Each row was made from one path, in order. Every step used is in the known rows, and no mark comes twice. Write each row's path.
Known rows
zibak-vuku-piza-zonek: [ 10  -5  13 -22  -6  25 -11 -17   6  21  -4 -31   0 -14 -11  -5  12   0
  16  -5 -32  -4  -6  38  11  30  -7  -4  87  22 -20 -12 -24  14  17  10]
bidazif-zibak-vuku-piza-zonek-zopi: [ 18   8  31 -35  -8  30 -18  10  11  14  -8 -23  10 -13 -15   4  14  15
  21 -11 -25 -20  -3  35  24   8  -3  15 105  -9 -11 -24 -11   1   7   6]
tupuma-zopi-zonek-zibak-vuku-piza: [ -4  -9 -24 -45 -44   3 -51  -6  -8  27 -13  -9  -9 -25 -18 -18  -3  12
  17  -3 -13  12   3  14   5  47 -26   8 112  -9 -17 -41 -17  -2  26  -4]
piza-zonek-zopi-tupuma: [  7  26  10 -34 -13  35  -6  -2  17   4   8  -4  -6 -13   5  15  -6  12
  17 -11 -23   4   3  17   7 -42  -2  36  11  54 -16 -17   5   9   5   0]
ritonos-zibak-bidazif: [  2  -9 -22 -35  -7  -5   2  17  -5  11 -17  -2 -12  33  -4  -5  16  -4
 -32  -3  -5   1  -3  11   6   8 -10  15 -54  14 -18 -26   4 -11 -14  -7]
pezu-piza-zonek-zibak-vuku: [ 18  -9 -13 -13 -27  34 -29  -9 -12  26  -5 -24  -9   8   4  11  -8   4
   2  -5  -1   6   1   1  -4  28 -21  30  36  39 -16 -46 -72  12  46  23]
bidazif-zibak-zonek: [  9  -9  12  21 -18   0 -12  19  20  -3  -1  23  21  41  -2  -4   3 -11
   7   3 -17 -20  -5 -17 -10  -3   1   8   1 -29  16   2   8 -11 -18 -10]
zopi-ritonos-zibak: [  1   9 -11  18 -60   0   8  16   9   8 -16  38 -12   9 -37  16   9   9
  -5  -4   6   3   5  -8 -15  -5  -2  34 -43  -5 -14 -28  -2  -4  -7   3]
mani-zibak: [  5   9  13 -16  21  12  -2   2   5  -2 -20   6  -2 -12  20  -8   1  11
  12  -5  -6 -11   0  20   3   5   7  11 -12   2  -6 -24  21  -9  -3 -14]
tupuma-zopi-ritonos-zibak-vuku: [ -9 -20 -33 -21 -66  -4 -24  16  19  39 -26  27  -8  13 -47   2   3  -5
  -3  -8  -7  24   4  12  -9  17 -16  35 -24 -10 -21 -36 -24  -9 -16 -32]
pezu-piza: [  6   4   2  -6  11  12 -12 -10  -4  14  -1 -14  -1  21  18  17  -4  -5
  -7  -7  24   1   3 -14  -2  11   1  21   2 -27   0 -12  -4  -1  28  22]
bidazif-zibak-vuku-piza: [  8 -16  24  -8 -31   4 -24  10  13  18  -8 -21  13  13   4  -9   6   0
   5  -7 -11 -23  -1  20   8  25   1   3  83 -57  -2  -5   3 -10  -9   3]
pezu-piza-zonek: [ 12  13   9 -17   2  33   1 -21   3  21  -8 -11  -3   5  12  17  -1   4
  -1  -7  11  -5  -6   6  -1  23  -2  20  15  22 -13 -21 -13  20  42  20]
piza-zonek: [  9  10   6 -13  -5  18   9 -10  13   8  -8   0  -6 -17  -2   1   5  -1
   8  -1 -16   0  -7  15   0  10  -2   2  15  41 -11 -11 -12  17  21  -4]
bidazif-zibak-vuku: [  8 -19   8   0 -28  -6 -20  15  12  21  -9 -14  10  25  -4  -4  -1 -10
   0  -3 -17 -14   5  19   0  14  -1  20  23 -26   1  -8 -20  -5 -10 -18]
mani-zibak-zonek: [  9   0   4   0  26  10  -8  10   3 -15 -13  26   5  31   6 -11   2   1
  23   4 -26 -11   0   0  -2   4  -1  17 -26   4   5 -15  20 -11 -12 -16]
zonek-zibak-ritonos: [ 14   2  -9  18 -60   0 -30  14 -14 -26  19 -12  -6   1   5  -8 -26   2
  18  -2   3   5  -5 -18   5 -12 -14  -5 -10  36   7 -22 -61   9  -5  13]
ritonos-zopi: [  3  14 -10  -8 -11  19  19   1   2  21   0   9   5   3  14 -18  -6   1
  -7   3   6   8  -5  -3  10 -13 -11 -18 -13   2   4   7  17 -11   4  -7]
zonek-zibak: [  4  -5 -12   9 -36   3 -10  11 -12  -4   6   3  -3 -12  -1  -1  -5   9
  -1   3   8  -1   1 -19  -2  -7 -11   0   7   5   2 -18 -33  -4   4  21]
bidazif-zibak-ritonos-zopi: [ 20  20  20   3 -61  13  -4  21  14   7   6   2  16  23  20 -23 -24 -15
  12  -4   9  -7 -11   4  16 -15 -11 -11 -14   2  15  -3   6   0 -14 -27]
bidazif-zibak: [  6  -2  20   6 -27  -4  -5  16  17   9  -8   6   7   8   1  -3   0  -3
  -1  -2   3 -19  -2   1   0   4   7   2   5 -28   9  -4  14  -5 -11 -10]
bidazif-zibak-ritonos: [ 17   4  27  10 -42  -6 -22  17  13 -13   4  -9   9  27  13  -9 -19 -15
  11  -6  -7 -16  -6   3   8   0   3   4  -9  11  14 -10 -12   4 -16 -17]
zibak-vuku: [  1 -20  -9   2  -2  -2 -12  -3  -6  12  -2 -19   1  14  -2  -3  -1  -3
   3  -1 -18   5   6  18   1  16  -6  16  15  13  -6  -2 -28  -1   1  -7]
zopi-zonek-zibak-vuku: [  7  -4 -27   6 -41   0 -33  -3 -23   9  -7 -20 -12  -8 -14  -3  -6   9
  12   6 -16  -4  13   7  -9  24 -21  30  39  39  -8 -39 -47   6  32   3]
zopi-zonek-zibak: [  4  12 -18   1 -30   3 -16   1 -15   0   1   1 -16 -20 -13  -4  -3  13
   9   4   2  -4   6 -12 -11  12 -13  24  26  32  -3 -38 -17   5  31  14]
tupuma-zopi: [-10  -6 -12 -37  -1  -3 -13   4  17  13  -7  12   5  -8  -2 -10  -7  -7
   2  -5   2  17  -8   1   9   9  -7  -5   8 -10  -2   0   6  -3  -3 -31]
vuku-piza-pezu: [ -4   4  18 -37 -24  29 -10  11  14  -9  -6  12   3 -24   3 -16  -1  24
   3  -9  -8  -1  -1  -4  12  10   2  -6  83 -21   6  -2  17  -1   8  39]
zonek-zopi-ritonos-zibak-vuku-piza: [  7   9  -5  -8 -38  17 -14  25  -7   9 -11   7  -9   2 -48  18  15  27
   9 -13  -9  -2  11   8   7  -9  -8  37  33 -37 -21 -35  -4 -16 -13  25]
tupuma-zopi-ritonos: [-14   1  -8  -7 -58  -2   2   4  37  16  -8  37  -2  -3 -20  -1  -6  -4
   8  -1  -1  19  -2  -7   0   6  -8  20   9   6 -13 -16  -2  -1 -11 -33]

Which path is each row?
[ -2   3 -31 -30 -33  -2 -30   6   0  18 -10  10 -14 -36  -8 -10  -8   9
   9   2   5  13   0  -5  -2  24 -21  15  34  19  -8 -40 -13   3  23 -21] : tupuma-zopi-zonek-zibak
[ 14  14  18 -10   8   9 -18   4  -4 -23  -8  -6  -2   7  18 -18 -19  -3
  32  -9 -12  -7  -4  20  10   5  -1  11 -25  43  -1 -26  -3   2  -7 -18] : mani-zibak-ritonos
[  6 -19  -6  -5 -36   8 -32   2 -17   5   5 -13   1  -6 -10 -10   1  14
   8  -1 -12   0   4  -1   2  14 -15  -3  83 -26  -8 -21 -38  -9   1  29] : zonek-zibak-vuku-piza
[ 17  34  -1 -14 -19  42  12   9   1  15 -16  23 -16   4 -27  42  12  17
  -2 -17  26   0   5  -4  -2 -10  -5  65 -27  11 -22 -63 -13   4  41  34] : pezu-piza-zonek-zopi-ritonos-zibak
[  8  -7  16 -34  23  14 -22  -5  -5   4 -19 -15   4  -6   6 -17   8  13
  21  -8 -22 -10   4  38  11  27  -1  12  61 -25 -13 -22  16 -11 -11  -7] : mani-zibak-vuku-piza
[ 12  11 -15  -9 -36  26   3  21   6  20 -15  14 -16  -6 -49  28  14  18
   8  -9 -19   6   9  24   0  -3 -12  56 -13  40 -27 -48 -39  11   8   4] : piza-zonek-zopi-ritonos-zibak-vuku
[ 11  13   3 -19  48  22  -4  24 -11 -24  -4  23   8  15   1   4  10  12
  31  -1 -27 -12   5  -1  10 -22   0  26 -29   6   8 -25  18 -17 -12 -12] : mani-zibak-zonek-zopi
[  9  15 -23 -18 -59  29 -20  -8 -25  34   3 -14  -2 -14  -4 -23  -4  20
  14   5  -5   2   4  10   6  25 -31  -2  89   9 -13 -34  -3 -10  31  15] : ritonos-zopi-zonek-zibak-vuku-piza
[ -1   6  -6 -17  -8  18 -25  11   0 -16  15  16   6  34  -2  10 -12   2
  19  -2 -31   1  10 -14  -2 -60  -5  37 -19  13   6  -1  26 -12 -25   3] : zibak-zonek-zopi-tupuma
[  7   5 -23 -25 -15  19 -25  30 -11  -7   1  29  -2  31 -18  16  -3   1
   6 -10 -24   3   6 -14 -11 -60  -5  43 -63   3   3 -22  29 -24 -26  14] : ritonos-zibak-zonek-zopi-tupuma
[ -6  -2 -23 -18 -60  -3  -9  20  25  22 -25  48  -8  -5 -37   8   4  -3
  -3  -8   7  17  -4   1  -6   2 -10  24 -42 -14 -17 -29   9  -9 -12 -29] : tupuma-zopi-ritonos-zibak
[  4 -18 -10 -33 -67  29 -37  19   0  -2   1  -5   2 -21  -1 -20 -11  26
   1  -5 -22   3   7  -9   7  13 -16  12  98 -12   4 -24 -48  -6   4  46] : zonek-zibak-vuku-piza-pezu
[ 16  17 -14  13 -71  18 -13  16 -22  -4  20   3   1   6  21 -24 -34   4
  13   1  13  15  -8 -16   8 -25 -27 -17 -13  38  12 -22 -43   0   3  -3] : zonek-zibak-ritonos-zopi
[ 20   9  -4 -14 -26  30 -14  -9  -8  19   0  -9  -8 -13  10  17  -8   9
  -3  -4  18   1  -3 -14  -4  18 -17  17  21  25 -11 -39 -44   8  51  34] : pezu-piza-zonek-zibak
[ 10   3  12   8  -1   8  -8  36   6 -18   2  14  20  29  -9   7   3  -8
  13   1 -15 -22  -1 -18   4 -32   0  19  -5 -26  19  -8   5 -12 -20  -4] : bidazif-zibak-zonek-zopi
[  3   1   7 -47  20   5  13   3   9   0 -17  -5  -6  22  33 -22   5   7
  -4  -1 -18  -7   1  30  14   9  -3  26 -22  27 -13 -31  11 -11 -14 -36] : mani-zibak-bidazif
[ -6  -3 -35 -61 -37   0 -18   3  10  19  -9  -4 -16   2   4 -20  -5  -1
  -7   4  -9  15   0   3   8  30 -30  24  28  44 -17 -48 -24   1  12 -37] : tupuma-zopi-zonek-zibak-bidazif
[  6  22 -10   8 -30   9  12  35  -6  -4  -7  35 -10   1 -45  27  11  23
   1  -9  14   2   9 -15  -2 -32  -2  47 -42  -8 -11 -40   4 -12  -7  17] : zonek-zopi-ritonos-zibak
[  14   25   18   -9 -112   18  -21   13   27   15   11    8   13   45
   35  -25  -40  -18   10  -11  -10    5   -5    9    5  -43   -9    8
  -20   26   12    0   26   -9  -22  -30] : bidazif-zibak-ritonos-zopi-tupuma
[  4  -6  -6   7 -64   9 -16   8   0  18 -20  12  -7  17 -39   6   9  10
   2  -9 -11  -3   5  14  -7  21 -11  27  36 -36 -24 -27  -9 -11  -8  19] : zopi-ritonos-zibak-vuku-piza
[ -2  19  -7 -18 -54  24  -3  -3  14  24   6  12   3  17  27 -13 -24  -1
  -5  -4 -11  16   3   1   0 -41 -12   7 -16  25   0   8  40 -13 -13 -19] : ritonos-zopi-tupuma
[ 27  36   6 -12 -79  45  -6  -3  -6   5  17  -6   2 -21  19 -24 -21  19
  24  -4   0   9 -19   4  20  -8 -30 -32  60  54  -6 -26 -39  13  16  17] : vuku-piza-zonek-zibak-ritonos-zopi
[   9   23  -12   -4 -105   26  -29    6   -6    0   28    8    0   20
   32  -25  -51   -4   14   -4   -5   22   -1  -13    3  -46  -26    2
  -22   61    5  -16  -25   -6  -15   -5] : zonek-zibak-ritonos-zopi-tupuma
[ 15  -6  -6 -40 -18  25 -22  -3 -10  24 -22  -9  -5  -9 -23  -6  21  10
   3  -9 -23  -4  -7  38   4  29  -9  -2  44   3 -27 -25 -11   3  16  13] : ritonos-zibak-vuku-piza-zonek
[  2  -7  19 -64  -4  38 -24  14  12   1 -27   0   3 -14  17 -29  -1  24
  16 -15 -35  -5   5  31  17  30  -1  22  80 -11  -3 -27  15 -13   1  14] : mani-zibak-vuku-piza-pezu
[  9  19  19 -15 -33  36   5  -5  15   7   4  -4   0 -15 -34  17  11  24
  28  -7 -23   1   5  23  12   4  -9  34  89  25 -28 -28 -34  12   8  17] : zibak-vuku-piza-zonek-zopi-ritonos
[ -8   8 -18 -43  -5  -4 -18  -6   9  22 -14   6 -10 -14  -9  -5   2  -3
  10  -2  -1  10  -2  16   3  29  -9  15  31  25  -9 -20  17   5  30 -38] : tupuma-zopi-zonek
[ -1  14   2 -34 -16  15 -17   7   3  -5   9   0  -5   7   5  15 -15   9
  11  -9 -11   6  11   0   3 -52   3  36   0   9   0  -5  22  -9 -11   4] : zonek-zopi-tupuma
[ 20   9  -3 -48  11  34 -18  11 -20  19 -14 -14  -7 -20 -25  14  25  25
   9 -14 -18  -6  -3  33  18  -1  -9  14  47   7 -25 -36  -2  -1  17  27] : ritonos-zibak-vuku-piza-zonek-zopi
[ 23  30 -12  -3 -69  38  -5   0  -7   6  17   0   1  -5  20 -21 -27   5
  18   1  -3  15 -14  -2  12 -13 -30 -22  -9  84  -1 -26 -57  17  20   0] : piza-zonek-zibak-ritonos-zopi
[ 15  32  14 -31 -48  35 -18   2  10   3   5   6   4  24  50 -27 -43  -2
  30 -12 -14  10  -1  24  12 -40 -13  13 -43  58   0 -21  30 -11 -18 -47] : mani-zibak-ritonos-zopi-tupuma
[ 13   6  -9  -9 -32  20  -2   1   3   6   6   4  -7 -29  -4   5  -3  16
   5   2  -9   0  -6  -3  -6  -1 -13   3  19  40  -9 -29 -49  12  22  21] : piza-zonek-zibak
[  5  14  21 -25   1  24   3 -18  12   7  -2  -5  -1 -28  -1  -4  13  12
  10  -5 -14  -5 -13  21   5  19   0 -11  79  13 -16 -11   8  12  13  13] : vuku-piza-zonek
[  0   2 -16  39 -55   5   0  21   8  -9  -8  52  -2  42 -38  10  11  -6
   2   4 -17  -2   0 -22 -26  -9  -7  32 -61  -3  -5 -21  -5  -9 -12   4] : zopi-ritonos-zibak-zonek
